What can hang from each mark:
gafo: pifep safeb
veli: pifep purep sokuzu
pifep: gafo veli
safeb: gafo veso
veso: safeb
dimi: purep sokuzu
sokuzu: dimi pifep
sudomet: veli

Known rows, with every way that one mark hangs from another:
safeb[gafo[pifep[veli]] veso]: [-0.03  0.29 -0.05  0.12  0.07  0.00  0.13 -0.54  0.17  0.48 -0.12 -0.18
 -0.45 -0.23  0.06 -0.76  0.06 -0.24 -0.06  0.10 -0.20 -0.10]
dimi[purep]: [ 0.27  0.17 -0.14  0.03  0.07  0.24  0.15 -0.16  0.07  0.27 -0.06 -0.30
 -0.18 -0.09  0.03  0.11  0.04 -0.09 -0.19  0.02 -0.32 -0.08]
veli[pifep[gafo] purep sokuzu]: [ 0.21  0.12  0.04 -0.17 -0.10  0.34  0.15 -0.72  0.27  0.40  0.26  0.00
 -0.21 -0.13  0.30 -0.10  0.17  0.07 -0.14  0.22 -0.41 -0.28]
sudomet[veli[sokuzu]]: [ 0.22  0.23 -0.24 -0.10  0.11  0.08  0.22 -0.30  0.37  0.23  0.06 -0.26
 -0.38 -0.20 -0.11 -0.04 -0.22  0.03 -0.38  0.18 -0.34 -0.33]
gafo[safeb]: [ 0.03  0.20 -0.10 -0.10  0.19  0.20  0.24 -0.04  0.08  0.33 -0.10 -0.11
 -0.16 -0.11 -0.15 -0.13 -0.21 -0.11 -0.29  0.19 -0.36 -0.20]
pifep[gafo veli[purep sokuzu[dimi]]]: [ 0.15  0.17 -0.04 -0.04  0.04  0.39  0.00 -0.39  0.24  0.42  0.07 -0.13
 -0.18 -0.13  0.25 -0.18 -0.03  0.02 -0.27  0.05 -0.30 -0.29]
veso[safeb[gafo[pifep[veli[purep sokuzu]]]]]: [-0.02  0.25 -0.04  0.01 -0.06  0.14  0.09 -0.78  0.34  0.44 -0.11 -0.04
 -0.25 -0.08  0.25 -0.74  0.22 -0.21 -0.13  0.03 -0.30 -0.17]
sudomet[veli[pifep[gafo[safeb]] sokuzu[dimi[purep]]]]: [ 0.16  0.32 -0.22  0.06 -0.01  0.62  0.09 -0.41  0.33  0.42 -0.13 -0.16
 -0.18  0.06 -0.08 -0.04 -0.28 -0.01 -0.26  0.25 -0.19 -0.43]
gafo[pifep[veli] safeb]: [ 0.05  0.35  0.08  0.04  0.20  0.25  0.17 -0.12  0.30  0.54 -0.03 -0.03
 -0.38 -0.07 -0.13 -0.49 -0.26  0.02 -0.24  0.18 -0.12 -0.32]
pifep[gafo veli[sokuzu]]: [ 0.08  0.14 -0.10 -0.15  0.12  0.16  0.03 -0.43  0.31  0.37  0.18 -0.06
 -0.39 -0.34  0.12 -0.35 -0.21  0.06 -0.29  0.13 -0.40 -0.27]
veli[pifep[gafo] purep]: [ 0.21  0.14  0.11 -0.04 -0.01  0.23  0.15 -0.52  0.19  0.39  0.20 -0.07
 -0.08 -0.05  0.26 -0.07  0.12  0.10 -0.15  0.17 -0.31 -0.16]
sudomet[veli[purep sokuzu[dimi pifep[gafo]]]]: [ 0.19  0.24 -0.11  0.06 -0.01  0.37  0.09 -0.35  0.36  0.36  0.02 -0.24
 -0.12  0.08  0.09 -0.06 -0.06  0.05 -0.34  0.14 -0.09 -0.38]
veli[purep]: [ 0.27  0.14  0.00 -0.05  0.07  0.10  0.22 -0.20  0.12  0.28  0.07 -0.23
 -0.10 -0.06  0.15  0.07  0.16 -0.03 -0.22  0.05 -0.34 -0.12]
dimi[purep sokuzu[pifep[gafo veli]]]: [ 0.15  0.20 -0.23  0.15  0.02  0.41 -0.05 -0.40  0.34  0.39  0.07 -0.21
 -0.43 -0.15  0.15 -0.23 -0.08  0.00 -0.14 -0.04 -0.15 -0.20]
veli[pifep[gafo[safeb]] purep]: [ 0.13  0.18  0.11 -0.05  0.00  0.33  0.12 -0.47  0.18  0.46  0.08  0.03
 -0.03  0.03  0.17 -0.15  0.02  0.05 -0.13  0.23 -0.31 -0.23]
dimi[purep sokuzu[pifep]]: [ 0.20  0.20 -0.27  0.10  0.01  0.43  0.15 -0.28  0.21  0.30  0.02 -0.29
 -0.38 -0.08  0.05  0.02  0.06 -0.10 -0.16 -0.01 -0.20 -0.16]
sudomet[veli[pifep]]: [ 0.19  0.30 -0.09  0.00  0.12  0.06  0.22 -0.39  0.44  0.31  0.15 -0.22
 -0.30 -0.04 -0.03 -0.05 -0.24  0.18 -0.36  0.21 -0.21 -0.21]
veli[pifep purep]: [ 0.23  0.20  0.11 -0.06  0.01  0.19  0.20 -0.49  0.26  0.38  0.22 -0.11
 -0.14  0.02  0.29  0.02  0.18  0.12 -0.20  0.15 -0.27 -0.10]
pifep[gafo[safeb]]: [ 0.01  0.12 -0.09 -0.08  0.18  0.23  0.17 -0.09 -0.01  0.33 -0.10 -0.07
 -0.10 -0.17 -0.17 -0.22 -0.27 -0.12 -0.24  0.20 -0.39 -0.25]
gafo[pifep[veli[purep]] safeb[veso]]: [ 0.13  0.38  0.07  0.09  0.08  0.17  0.11 -0.39  0.24  0.61 -0.19 -0.05
 -0.31  0.05  0.03 -0.56  0.08 -0.13 -0.07  0.17 -0.07 -0.24]

Rows:
[ 0.08  0.28  0.02  0.15  0.00  0.02  0.09 -0.62  0.18  0.50 -0.12 -0.17
 -0.37 -0.15  0.20 -0.69  0.24 -0.22  0.01  0.06 -0.16 -0.10] : safeb[gafo[pifep[veli[purep]]] veso]
[ 0.01  0.19 -0.02 -0.04 -0.01  0.61  0.11 -0.31  0.17  0.46 -0.05 -0.05
 -0.02  0.10  0.14 -0.15  0.05 -0.09 -0.23  0.18 -0.18 -0.36] : veli[purep sokuzu[dimi pifep[gafo[safeb]]]]
[ 0.22  0.31  0.07  0.07  0.06  0.42  0.18 -0.28  0.31  0.51  0.07 -0.15
 -0.34 -0.02  0.12 -0.25  0.06  0.02 -0.24  0.08 -0.13 -0.34] : gafo[pifep[veli[purep sokuzu[dimi]]]]
[ 0.08  0.28 -0.08  0.16  0.01  0.49  0.07 -0.36  0.21  0.47 -0.11 -0.22
 -0.37 -0.14  0.07 -0.45  0.01 -0.17 -0.12  0.02 -0.20 -0.27] : safeb[gafo[pifep[veli[sokuzu[dimi[purep]]]]]]
[ 0.02  0.24 -0.17  0.07  0.02  0.28 -0.01 -0.54  0.31  0.48 -0.04 -0.06
 -0.36 -0.08  0.16 -0.49 -0.02 -0.11 -0.12  0.10 -0.14 -0.22] : dimi[sokuzu[pifep[gafo[safeb[veso]] veli[purep]]]]
[ 0.04  0.24 -0.11 -0.02  0.03  0.41 -0.03 -0.50  0.17  0.53 -0.21 -0.04
 -0.16 -0.04  0.17 -0.39 -0.02 -0.18 -0.16  0.16 -0.26 -0.30] : pifep[gafo[safeb[veso]] veli[purep sokuzu[dimi]]]
[ 0.09  0.31 -0.21  0.02  0.11  0.32  0.20 -0.24  0.42  0.31  0.03 -0.28
 -0.28  0.01 -0.08 -0.08 -0.24  0.05 -0.45  0.17 -0.12 -0.34] : sudomet[veli[sokuzu[dimi pifep]]]
[-0.03  0.15 -0.16 -0.06  0.14  0.15  0.17 -0.26 -0.07  0.35 -0.25 -0.10
 -0.15 -0.16 -0.15 -0.34 -0.16 -0.26 -0.16  0.25 -0.37 -0.19] : pifep[gafo[safeb[veso]]]
[-0.02  0.26  0.01  0.08  0.00  0.05  0.10 -0.65  0.28  0.43 -0.15 -0.09
 -0.15 -0.01  0.22 -0.72  0.18 -0.19 -0.14  0.00 -0.23 -0.08] : veso[safeb[gafo[pifep[veli[purep]]]]]
[-0.14  0.29 -0.05  0.00  0.15  0.12 -0.05 -0.47  0.34  0.54 -0.04  0.00
 -0.25 -0.05  0.11 -0.66 -0.20 -0.02 -0.21  0.22 -0.08 -0.15] : sokuzu[pifep[gafo[safeb[veso]] veli]]
[ 0.08  0.23 -0.23  0.13  0.03  0.50 -0.07 -0.34  0.32  0.46 -0.05 -0.11
 -0.37 -0.08  0.08 -0.31 -0.17 -0.04 -0.12  0.02 -0.13 -0.26] : dimi[purep sokuzu[pifep[gafo[safeb] veli]]]
[ 0.02  0.39  0.00  0.07  0.16  0.17  0.16 -0.30  0.23  0.57 -0.18 -0.05
 -0.41 -0.05 -0.13 -0.63 -0.14 -0.14 -0.14  0.23 -0.11 -0.23] : gafo[pifep[veli] safeb[veso]]
[ 0.04  0.28 -0.06  0.19  0.10  0.50 -0.09 -0.20  0.28  0.48 -0.05 -0.24
 -0.13  0.09  0.20 -0.20 -0.15  0.05 -0.27 -0.01  0.01 -0.13] : sokuzu[dimi[purep] pifep[gafo veli]]
[ 0.07  0.33 -0.06  0.17  0.12  0.44 -0.03 -0.17  0.36  0.47 -0.03 -0.29
 -0.18  0.14  0.21 -0.13 -0.07  0.08 -0.31 -0.02  0.05 -0.08] : sokuzu[dimi[purep] pifep[veli]]
[ 0.08  0.30 -0.21 -0.08  0.01  0.22  0.15 -0.69  0.37  0.42 -0.05 -0.05
 -0.35 -0.10 -0.08 -0.35 -0.23 -0.04 -0.21  0.38 -0.30 -0.37] : sudomet[veli[pifep[gafo[safeb[veso]]] sokuzu]]
[ 0.05  0.23 -0.05 -0.06 -0.09  0.60  0.14 -0.64  0.11  0.52 -0.13  0.01
 -0.09  0.07  0.18 -0.20  0.13 -0.18 -0.10  0.30 -0.31 -0.30] : veli[pifep[gafo[safeb[veso]]] purep sokuzu[dimi]]
[ 0.18  0.25 -0.26 -0.02  0.14  0.30  0.26 -0.15  0.29  0.24 -0.05 -0.34
 -0.28 -0.08 -0.16  0.05 -0.26 -0.03 -0.44  0.16 -0.28 -0.34] : sudomet[veli[sokuzu[dimi]]]
[ 0.16  0.34  0.10 -0.02  0.04  0.35  0.13 -0.35  0.38  0.58  0.03  0.03
 -0.36 -0.03  0.05 -0.44 -0.01  0.02 -0.15  0.18 -0.15 -0.42] : gafo[pifep[veli[purep sokuzu]] safeb]
[ 0.10  0.31 -0.25  0.10  0.03  0.56  0.05 -0.24  0.32  0.41 -0.20 -0.21
 -0.16  0.10 -0.11 -0.14 -0.28 -0.05 -0.30  0.19 -0.07 -0.43] : sudomet[veli[sokuzu[dimi[purep] pifep[gafo[safeb]]]]]
[ 0.05  0.27 -0.29  0.16  0.00  0.42 -0.07 -0.50  0.27  0.49 -0.18 -0.13
 -0.42 -0.08  0.10 -0.42 -0.07 -0.17 -0.05  0.05 -0.11 -0.20] : dimi[purep sokuzu[pifep[gafo[safeb[veso]] veli]]]
